Each row was made from one walk, in order. Every step used is in the known rows, and no mark comes twice. Write each row's walk.
(in the rows, 128 means zero)
Known rows
lupogu -> rubel -> tamedok -> seli -> defesur -> pato -> vogak: [142  92 101  89 115  92 136 120 138 126 108  89 157 111 106 135 183 146
 152 172 159 136 127  73 107 162 106 162  39 185 107  99 114 173 161 170
 110 126 133 189  94 132 142 129 152 125 113 124 132 175 117 147 165 106]
lupogu -> rubel -> tamedok -> seli: [154 102 102 111 113 104 146 109 144  97 126  75 140  91 112 123 166 156
 154 134 132 116  94  55 114 171 103 149  58 149 121 119 146 178 151 155
 137 111 142 165 118 127 159 138 132 118 119 130 136 132 112 140 139 143]
rubel -> seli -> defesur: [125 124 100 106 121 102 136 127 131  92 145  93 146 122 129 132 177 178
 162 162 114 140 130  76 105 186 111 143  33 148 102 112 121 136 128 180
 128 161 143 205 102 138 147 142 135 135 136 126 153 162 146 130 160 138]
punogir -> rubel -> seli: [140 122  92  96 116 114 142 109 149  97 129  78 134 120 109 123 177 162
 164 129 124 115 127  71 115 180 101 137  60 134 115 101 143 153 152 187
 126 147 123 163 119 149 162 136 136 111 129 125 145 153 137 136 141 157]
rebis -> lanod -> vogak: [126 116  73  96  87  81 134 144 148 107 150  97  91 104 170 107 181 164
 109 126 112 170 159 101 109 182  70 132  76 151 101 129 133 129 129 181
 157 160  86 157 113 199 134 127 114 127  89 108 156 167 148 146  89 151]
dusa -> nogig -> defesur -> pato -> vogak: [113 142  88  82 127 116 164 176 152 123 133 115 101 114 144 109 194 141
 143 151 155 176 178 101 105 170  93 175  49 175  96  96  96 106 138 199
 120 221 101 178 108 173 124 140 115 117 108 111 138 194 190 137 115 131]
punogir -> rubel -> lupogu: [138 106  98  85 103 125 146  98 157 107 131  71 114 122 107 119 187 149
 147 119 127 122 127  67 115 157  88 145  79 140 111 107 150 155 164 186
 121 129  88 153 133 140 166 130 118 120 126 131 140 157 141 137 128 144]
dusa -> nogig: [122 130  87 110 115 116 164 145 155  84 160 107 100 104 146 113 180 157
 151 126 124 159 140  85 110 175 100 166  55 147  98 102 141 122 120 175
 137 188 125 171 123 155 136 151 111 124 114 117 144 159 178 125 113 158]
dusa -> nogig -> defesur -> seli -> rubel -> zigire -> tamedok -> lupogu: [105 127 149 108 133 129 139 133 151 111 133  64 142 120  77 139 186 109
 146 151 163  95 113   4 107 156  89 169  54 157 113 115  98 175 183 135
 135 139 140 163 143 137 200 148 108 118 170 124 114 135 129 125 159 129]
defesur -> pato: [126 115  90  75 107  86 155 147 139 122 137 108 102 115 157 109 180 137
 152 132 138 160 152  83 111 165  80 161  60 156  98 121 142 126 139 184
 127 152  91 175 116 159 126 128 121 130 103 116 147 171 166 146 130 130]
rubel -> seli -> defesur -> pato -> vogak: [118 109  87  73 115  89 131 143 129 120 125 106 142 128 128 125 184 155
 158 173 145 158 159  97 102 175 103 156  31 175  96  96 106 131 139 201
 110 171 116 210  81 154 127 129 146 137 123 123 151 196 145 143 161 117]
rubel -> seli: [129 119  88  96 115 101 142 129 137  90 141  90 125 105 135 112 168 164
 159 136 119 140 127  81 110 187  97 143  53 140 112 118 137 138 129 182
 138 156 127 186 108 148 147 139 125 128 129 127 155 153 141 136 137 153]
punogir -> rubel -> seli -> defesur: [139 127 103 104 127 115 139 106 143  97 134  80 156 138 100 145 185 175
 167 157 119 116 131  67 110 179 115 138  41 141 105  95 129 150 151 189
 118 153 138 186 113 139 165 138 148 121 137 124 144 161 146 129 161 141]
podep -> defesur -> pato: [128 116  90  69 113  64 165 159 145 125 137 115 112 122 153 118 181 143
 169 144 155 170 166  89 101 171  81 162  54 156  94 118 115 125 142 198
 136 169  88 191 102 158 129 116 110 127 122 103 142 179 179 126 132 114]
vave -> tamedok -> nekofem -> rubel -> seli -> defesur -> podep: [155 109 157 116 131 104 148 104 133  94 121  96 159 100 105 181 163 140
 150 139 132 102 132  52 112 171 106 157  31 146 118 111 100 168 150 158
 138 113 168 206 123 127 172 115 131 119 151 128 143 135 142 103 171 110]
tamedok -> lupogu -> rubel -> seli -> defesur -> pato: [127 102 115  87 110  87 141 100 141 129 124  92 161 110 115 142 189 171
 163 145 152 129 119  45 114 164  96 141  28 172 101 120 144 173 145 175
 120 116 130 207 111 127 149 112 140 127 128 126 141 163 120 150 174 101]
lupogu -> rubel -> tamedok: [153 101  91 100 110 107 155 119 163 105 135  83 113 104 125 124 165 158
 147 138 123 119 109  65 111 161  87 156  60 148 111 129 150 164 154 163
 125 114 123 158 125 141 158 144 130 123 112 129 144 133 134 146 127 131]
nekofem -> tamedok -> lupogu -> rubel -> punogir: [141  82 115 109 100 111 136  92 174 115 156  95 135 117 102 139 171 155
 140 121 127 104  77  40 121 163  81 160  57 137  94 136 149 190 130 138
 129 101 135 181 114 116 176 132 115 125 126 120 155 118 108 143 134 117]
lupogu -> rubel -> seli: [145 111  91 104 116 101 144 114 148 105 135  94 130  99 129 119 163 169
 156 133 117 126 115  69 108 182  93 146  43 144 106 121 149 161 136 177
 127 133 135 178 121 143 148 136 131 122 128 132 152 149 128 144 138 147]
dusa -> nogig -> defesur: [122 157 103 114 134 128 172 161 155  94 156 102 105 110 143 118 189 167
 148 140 123 158 146  81 107 181 104 162  50 149 102 111 112 111 128 182
 138 209 128 176 128 156 142 152 106 117 120 117 138 161 192 125 113 151]
vave -> tamedok -> seli -> rubel: [138 112 118 111 115 112 133 122 142  87 135  97 142  93 126 132 161 125
 148 128 111 129 114  52 117 165  97 160  53 140 123 118 136 155 154 141
 147 128 153 155 143 139 170 117 125 118 134 129 140 119 119 130 143 148]
nekofem -> tamedok -> lupogu -> rubel: [141  97 105 115  99 111 151  92 155 108 149  93 110  97 121 132 165 155
 143 112 139 122  92  45 116 156  78 161  67 147  99 138 155 175 134 148
 139 103 128 169 116 135 173 125 116 135 117 124 143 125 129 151 126 119]
pato -> defesur: [125 122  87 109 102 115 140 147 142  83 153 109  85 109 149 117 174 158
 139 143 110 152 146  90 103 186  88 166  72 141  96 118 120 114 132 187
 135 173 106 174 105 157 139 160 110 139 122 120 159 166 165 124 123 149]
lupogu -> rubel -> tamedok -> seli -> defesur -> podep: [155 106 144 119 140 103 150 109 128 104 129  79 160  91 103 160 179 156
 153 164 138 115 125  56  94 172 113 153  37 157  98 109 108 168 170 167
 135 125 155 195 124 114 150 142 135 121 128 123 130 147 139 118 170 134]
rebis -> lanod: [126 112  81  97  98  90 152 144 149 103 153  94  92 106 164 106 171 157
 129 124 117 156 144  94 119 170  80 147  68 142 106 135 137 126 129 180
 152 153 101 161 108 175 136 129 112 133  93 107 146 153 157 147 104 158]
zigire -> rubel -> tamedok -> seli -> defesur -> pato: [145 105 122  96 120  88 137 128 129 122 109  88 155 125  93 151 194 137
 176 169 161 124 117  42 115 178 117 156  43 166 111 111 123 169 162 157
 119 118 146 194  97 116 158 117 143 122 116 123 126 167 134 130 180 106]
vave -> tamedok -> nekofem: [136 114 108 106 103 118 156 131 152  87 127  99 111  94 146 135 171 132
 137  98 114 132 120  69 139 145  96 169  61 139 140 125 149 139 132 148
 145 124 128 160 132 152 167 121 120 121 123 126 152 128 142 121 121 129]
nekofem -> tamedok: [138 111  96 109 108 104 153 128 145 100 157 101  99 116 136 118 160 147
 147 134 125 136 119  72 107 179  85 160  70 138  97 130 135 138 126 164
 141 142 122 172 103 150 155 141 114 135 114 118 149 140 159 142 120 137]
zigire -> rubel -> seli -> defesur: [139 118 106 114 126 105 129 124 135 102 132 100 141 127 107 149 184 165
 172 164 122 129 125  57 111 189 117 154  34 149 102 116 123 151 138 172
 118 143 155 204 105 124 160 129 139 130 138 131 151 170 144 126 171 130]
rubel -> zigire -> tamedok: [131  91  96  95 113 109 132 137 145  99 132  77 117 119 120 117 174 130
 140 134 129 107 110  51 114 156  99 162  60 151 120 128 142 142 156 160
 129 122 114 161 111 150 169 141 133 140 131 147 135 138 146 137 142 137]
vave -> tamedok -> lupogu -> rubel -> seli: [148 103 108 104 112 115 140  88 163 100 129  78 148  81 120 135 168 166
 149 103 122 109  88  49 129 153  92 144  42 146 130 127 166 179 146 155
 134 103 151 165 133 135 179 116 132 115 130 139 149 118 107 137 146 125]
defesur -> seli -> rubel -> zigire -> tamedok -> nekofem: [119  97 137 100 106 104 129 129 135 109 113  75 132 124  90 137 161  77
 142 141 148  84 109  14 120 147  80 177  64 150 125 123 115 188 178 126
 135  80 128 157 136 139 192 137 122 126 172 125 130 135 101 131 161 130]
seli -> rubel: [124 109  99 102 104 107 141 135 142  98 152 109 104 115 139 121 167 131
 146 143 113 146 138  67 106 167  79 166  63 144  95 126 135 138 148 161
 139 145 116 164 140 151 152 130 115 133 129 124 149 145 141 144 127 145]
defesur -> podep: [133 117 117 100 125 104 154 143 133  98 152 105  98  91 151 129 179 138
 141 129 124 150 164  90  96 166  85 167  62 142  88 118 118 119 150 190
 143 164 104 181 130 152 130 143 110 132 113 113 147 165 181 120 128 156]
nogig -> dusa: [125 124  73 116 118 114 159 156 152  95 162 107  98  99 144 111 186 148
 158 113 116 155 137  90 112 169 103 176  50 142  82 117 135 120 128 180
 142 174 122 162 121 145 139 158 108 126 112 115 139 151 171 134 121 148]
podep -> defesur -> pato -> vogak: [123 105  75  66 108  74 154 166 145 127 128 121 104 120 149 115 182 131
 157 149 163 184 183 113  99 164  82 174  58 169  91 106  95 119 144 206
 125 181  80 189  87 169 123 116 117 131 120 104 149 200 171 132 126 112]
vave -> tamedok -> lupogu -> rubel -> zigire: [139  79 105  92 110 114 141  95 168 103 126  75 136  83 121 134 175 144
 131  92 125 101  92  35 141 122  91 153  45 157 130 135 167 179 162 146
 125  83 130 155 152 137 186 121 123 123 135 147 139 105 117 140 138 116]
tamedok -> seli: [127 120  98 114 111 104 142 132 124  87 142  97 123  95 140 112 174 149
 153 123 122 150 121  77 111 180 103 157  62 143 112 115 136 140 126 167
 149 154 128 178 112 140 142 135 118 128 119 121 146 155 139 131 130 160]

Write each row's walk
[130 124 130 103 139  99 142 131 120  95 146  94 146 105 125 149 182 164
 159 166 126 139 157  82  88 188 108 148  32 148  88 105 100 128 148 198
 135 170 139 218 112 134 137 145 129 132 136 119 148 167 166 113 167 144] => rubel -> seli -> defesur -> podep
[123  95  99  97  96 114 150 114 150  90 142  71 113 102 116 125 181 155
 147 123 139 129 106  58 117 152  87 153  76 149 120 128 151 157 149 157
 140 126 114 166 109 141 170 137 117 133 114 128 139 134 127 141 128 123] => rubel -> tamedok -> lupogu
[144  85 124 119  94 113 129 117 158 107 133 102 127 137  98 149 163 122
 137 134 125  91  89  41 120 170  95 178  65 131 117 128 136 183 130 125
 130  95 134 176 104 128 180 125 129 130 140 126 150 140 115 129 145 120] => zigire -> tamedok -> nekofem -> rubel -> punogir
[123 119 101  83 116  85 151 144 136 123 140 113 122 130 149 129 190 152
 156 160 135 161 155  80 108 165  94 162  40 164  88 116 126 125 138 184
 121 156 104 196 112 148 129 130 131 138 110 116 145 179 174 140 148 115] => seli -> defesur -> pato
[145 107 120 112 122 115 137  88 159  99 131  79 169  94 114 156 175 182
 152 130 118 112  93  45 125 153 109 142  24 152 121 119 150 176 146 153
 127 107 165 188 126 126 181 119 142 123 139 140 150 126 114 129 170 112] => vave -> tamedok -> lupogu -> rubel -> seli -> defesur
[149  87  98 101 114 107 135 121 159 114 126  80 123 111 117 122 169 136
 136 132 130  96 100  39 116 150  91 165  50 153 117 133 154 166 163 154
 122  96 121 155 125 144 172 137 141 136 132 148 133 133 132 144 147 134] => lupogu -> rubel -> zigire -> tamedok
[145  82 111 107 101 110 142 116 150 107 109  80 126 101 111 135 174 119
 134 115 140  86  93  27 133 141  94 172  55 157 134 133 154 177 157 139
 132  79 124 157 124 142 180 124 140 133 145 149 131 129 114 140 142 121] => lupogu -> rubel -> zigire -> tamedok -> nekofem
[123 100 123  96 119 102 122 132 142 115 132  74 129 130  98 126 158  93
 146 159 139  94 117  26 104 157  79 168  58 148 108 123 117 174 185 143
 126 100 124 156 137 143 185 147 124 129 161 126 132 139 117 137 164 141] => defesur -> seli -> rubel -> zigire -> tamedok
[142 127 132 101 142 113 143 110 133 103 134  80 156 121  97 161 190 162
 163 159 130 113 159  72  95 182 110 141  40 141  94  89 105 143 172 201
 126 158 135 197 124 137 154 141 140 116 138 116 141 168 165 111 169 147] => punogir -> rubel -> seli -> defesur -> podep
[133 103 101 105 106 107 140  92 146 101 134  83 136  88 122 125 174 170
 154 113 132 123  99  53 117 167  90 144  50 150 112 127 158 176 137 166
 135 116 134 182 120 136 162 124 125 124 131 131 148 142 109 147 143 134] => tamedok -> lupogu -> rubel -> seli
[132 116 117  89 121  81 151 142 151 108 140  83 129 130 102 140 155 119
 173 175 152 129 139  54  91 175  73 161  64 141  97 114  85 172 176 166
 138 134 126 172 124 138 172 143 104 112 158  95 139 151 132 118 149 124] => podep -> defesur -> seli -> rubel -> tamedok
[131 124 115 107 117 111 145 151 133  86 152 110  85  93 146 135 179 144
 134 145 119 150 175  97  88 185  83 171  70 142  85 116  96 105 152 202
 143 181 102 183 114 153 128 162 104 134 123 113 152 169 185 106 129 156] => pato -> defesur -> podep
[131 103 102  97  94 110 160 130 145  85 127  79 112 103 122 130 172 138
 146 124 135 123 113  65 126 158  92 162  73 146 133 123 140 153 139 155
 141 122 118 166 111 144 164 136 120 127 123 126 143 135 131 134 122 126] => rubel -> tamedok -> nekofem
[152 102 146 123 133  97 145 108 119  96 136  85 153 108  93 164 171 146
 156 171 146 114 128  55  87 183 109 151  46 152  97 105  93 172 163 161
 136 126 156 203 108 115 159 140 129 128 133 120 126 146 148 117 171 127] => nekofem -> rubel -> tamedok -> seli -> defesur -> podep
[129 108 103 103 104 122 144 115 158  91 146  89 116  90 142 130 177 149
 137  97 118 137 111  64 130 138  91 159  61 141 126 128 160 144 140 152
 142 128 124 161 132 147 173 123 114 127 114 128 148 129 139 129 125 128] => vave -> tamedok -> lupogu
[122 111 124  82 114  83 143 125 146 119 142  88 125 124 108 131 164 119
 167 161 148 144 146  55  91 170  64 158  67 145  88 114  88 169 173 176
 135 135 101 182 134 128 168 128  88 119 174 101 146 168 129 116 147 124] => podep -> defesur -> seli -> rubel -> lupogu
[143 101 123 123 114 115 125  92 148 108 132  76 163 110  97 152 180 175
 155 150 136 103  88  32 107 165 108 151  36 155 113 124 147 180 148 151
 129 105 155 191  99 122 181 126 155 135 139 141 139 150 107 140 180 115] => zigire -> tamedok -> lupogu -> rubel -> seli -> defesur
[125  89 107  99  98 112 138 132 140  93 114  77 120 114 113 128 178 116
 136 117 139  97 104  39 132 147  97 170  64 153 138 129 143 154 149 141
 138 103 116 162 111 147 177 129 130 137 144 144 133 134 126 132 140 128] => rubel -> zigire -> tamedok -> nekofem
[121 132 115 108 108 106 131 144 138  96 151 107  97 122 123 126 157 121
 144 167 120 137 152  66  95 187  70 172  72 138  85 114  92 144 160 170
 130 151 118 167 130 147 154 166 100 126 149 101 158 165 138 123 142 154] => pato -> defesur -> seli -> rubel
[125 102 105 114  98 123 135 119 147  98 146  82 109 105 126 127 182 141
 143 118 136 127 105  55 112 149  92 168  74 145 118 131 157 150 144 147
 147 126 113 164 105 145 174 130 128 142 117 130 139 149 136 138 139 133] => zigire -> tamedok -> lupogu
[143  95 110 106 119 120 127 108 140  99 110  56 153 121  82 128 183 126
 152 125 144  79 100  33 121 159 112 149  65 145 137 102 145 171 175 154
 131 109 128 146 116 138 189 132 148 120 139 143 117 136 120 131 159 153] => punogir -> rubel -> zigire -> tamedok -> seli
[131 100  90  85 115 114 143 117 155 102 126  76 121 125 107 123 185 139
 145 120 127 105 130  60 126 152  99 147  63 146 116 110 147 152 169 179
 116 128 103 151 137 152 169 139 127 122 133 134 134 139 150 137 133 146] => punogir -> rubel -> zigire
[138  95 103  96 102 117 135 114 150 114 128  91 100 115 114 127 185 137
 153 125 131 134 120  58 116 166  88 162  71 149 106 126 147 158 151 169
 121 120 107 170 123 126 165 120 111 132 129 139 148 166 141 131 135 132] => zigire -> rubel -> lupogu
[128  86 114 102 112  94 131 111 128  91 134  83 145 112  92 126 157 113
 152 144 139 101  95  23 113 177  91 152  58 153 110 125 120 176 158 139
 143 109 148 172 118 130 178 129 115 130 155 136 126 104 111 144 149 136] => nekofem -> tamedok -> seli -> rubel -> zigire
[142  97 106 110 106 104 144  80 151 106 138  81 138  95 102 131 161 167
 155 119 143 105  82  39 111 176  83 143  57 147 109 132 150 186 134 156
 138 104 148 181 101 129 178 126 122 125 132 129 142 120 108 150 142 119] => nekofem -> tamedok -> lupogu -> rubel -> seli
[141 121 147 126 136  98 148 121 114  94 150  97 145 103 114 155 176 147
 156 161 139 132 133  64  88 188 110 160  48 148  88 110  90 142 143 166
 151 150 151 210 100 121 147 141 119 133 130 110 134 151 165 110 161 137] => nekofem -> tamedok -> seli -> defesur -> podep
[130 105 111 114 113 106 136  91 142 103 138  86 157 103 113 145 182 186
 156 140 129 125 102  48 113 166 104 141  30 156 102 121 143 175 137 166
 129 122 148 204 115 124 165 127 136 133 139 133 148 150 117 141 165 119] => tamedok -> lupogu -> rubel -> seli -> defesur
[144  96 108 121 100 120 137 104 158 111 138  84 115  97 122 131 177 148
 138 115 136 115  95  44 114 144  86 170  64 149 113 138 168 172 150 143
 137 101 122 157 118 141 176 124 134 136 116 136 138 144 123 147 140 127] => zigire -> tamedok -> lupogu -> rubel
[120 110 124  88 104 104 133 114 142 115 141  82 116 120 111 118 163 115
 150 150 132 132 130  52  99 164  66 157  70 145  93 118 116 171 170 161
 128 118 103 166 147 130 166 141  96 124 153 114 147 157 117 136 143 141] => defesur -> seli -> rubel -> lupogu
[130  84 109  95 104 129 129  97 157 104 120  54 134 122  85 137 194 130
 142 109 148  79  98  27 128 133  97 156  74 149 130 118 163 174 181 151
 126  97 108 145 120 144 203 127 140 129 136 145 122 130 123 138 153 129] => punogir -> rubel -> zigire -> tamedok -> lupogu
[146  92 119 121 126 105 123 110 137 106 121  76 172 113  98 143 177 148
 149 154 133  94  89  26 115 161 122 157  28 163 117 118 133 179 158 144
 124  99 154 184 113 119 173 137 153 136 149 147 124 138 118 132 180 130] => lupogu -> rubel -> zigire -> tamedok -> seli -> defesur
[136  89 112 105  85 111 149  93 140 102 123  94 102 109 113 132 165 131
 140 111 139 123 110  50 122 162  79 162  79 149 117 124 142 177 137 155
 134  99 103 177 120 129 168 115 101 134 145 137 146 147 122 137 125 115] => tamedok -> nekofem -> rubel -> lupogu
[132 103  95  82 116  93 123 140 133 132 110 112 139 133 108 139 188 143
 168 174 153 147 154  79 107 180 107 165  32 177  96 100 108 147 147 188
  99 152 131 207  83 140 144 115 149 134 127 127 150 204 142 139 174 110] => zigire -> rubel -> seli -> defesur -> pato -> vogak
[131 122 128 111 132 104 150 139 127 101 156 107 117 108 143 149 187 151
 146 157 121 154 169  87  92 168 101 166  43 149  79 112 102 116 150 188
 138 169 120 205 125 139 131 146 119 140 123 113 146 171 186 115 149 142] => seli -> defesur -> podep
[113  75 117  94  96 116 120 111 146 102 132  74 129 112  95 134 177 111
 138 132 143  95  99  16 117 139  82 166  64 157 117 136 146 172 176 133
 137  94 118 155 127 139 194 120 125 144 151 151 123 118 107 149 156 123] => seli -> rubel -> zigire -> tamedok -> lupogu
[120 111 125  89 122  81 133 146 160 118 156 108 145 144 107 141 163 119
 166 173 127 136 141  60  97 182  75 170  51 128  79 111  77 169 157 162
 130 147 122 193 133 125 161 143  98 114 169  84 161 163 124 109 151 134] => podep -> defesur -> seli -> rubel -> punogir
[113  89 133  92 115  88 126 123 147 116 128  70 145 125  83 144 169  99
 161 152 170 101 116  13 103 146  74 167  62 150 108 123  98 188 190 143
 141 101 119 173 123 134 201 126 108 128 184 114 126 142 109 119 172 112] => podep -> defesur -> seli -> rubel -> zigire -> tamedok -> lupogu
[150  98 103 107  97 110 160 113 155  98 118  84 117  96 118 136 168 142
 144 120 134 110 100  52 127 151  88 164  65 151 129 129 152 175 150 150
 134  97 127 160 124 136 164 130 128 120 124 129 142 131 117 140 124 120] => lupogu -> rubel -> tamedok -> nekofem
[151 104 159 127 124 105 137 108 119 101 120  91 153 115  88 175 167 133
 154 162 150  93 126  41  93 181 105 163  42 149 112 110  97 170 153 157
 141 110 158 208  94 126 174 124 142 134 153 132 133 155 139 112 182 115] => zigire -> tamedok -> nekofem -> rubel -> seli -> defesur -> podep
[130  89 117  93 118 106 127 118 141  88 124  80 156  96 108 130 163 114
 146 124 118 106 103  34 128 156  99 152  43 152 132 119 133 167 170 139
 137 108 151 156 150 135 180 121 124 122 155 145 130 102 110 131 152 140] => vave -> tamedok -> seli -> rubel -> zigire
[132  81 104 102  96  99 149 115 135  95 119  95 113 112 116 132 162 120
 137 111 139 106 113  41 130 153  87 164  61 154 123 126 134 173 138 149
 132  96 118 178 124 142 171 123 113 136 149 137 138 128 130 141 133 118] => tamedok -> nekofem -> rubel -> zigire
[149  97  95 104 106 103 152 114 153  98 142  89 104 120 115 128 155 147
 150 146 132 120 111  65 104 172  86 154  69 144 109 125 137 168 147 161
 125 118 125 165 111 144 166 140 121 130 116 128 143 134 142 147 131 124] => nekofem -> rubel -> tamedok
[117  90 106  97 112  99 126 124 124  89 130  88 145 104 109 120 170 118
 148 136 129 117 114  38 118 167  95 154  53 155 110 118 127 163 160 149
 139 121 132 170 135 134 162 129 117 131 154 136 129 125 112 142 150 149] => tamedok -> seli -> rubel -> zigire
[133  93 130 107 100 117 119 106 134 100 127  72 142 108  94 124 170 118
 150 147 138 111  93  31 101 172  92 156  71 150 120 118 138 174 168 142
 145 107 126 158 117 122 180 116 124 134 148 147 127 141  97 135 160 141] => zigire -> tamedok -> seli -> rubel -> lupogu
[123 105 123 100 112 108 113 142 143 103 132  79 118 131  93 132 161 101
 139 176 134  89 126  32  96 174  79 173  66 146 102 120  95 163 187 152
 122 115 122 155 120 144 183 167 118 132 168 128 138 144 123 120 165 141] => pato -> defesur -> seli -> rubel -> zigire -> tamedok
[115 105 114  82 126  72 142 145 141 112 135  90 134 130 109 131 160 110
 166 161 147 127 148  47 100 165  74 163  51 148  91 116  83 166 174 170
 134 131 115 182 138 141 168 140  98 121 180 103 139 150 134 118 151 129] => podep -> defesur -> seli -> rubel -> zigire
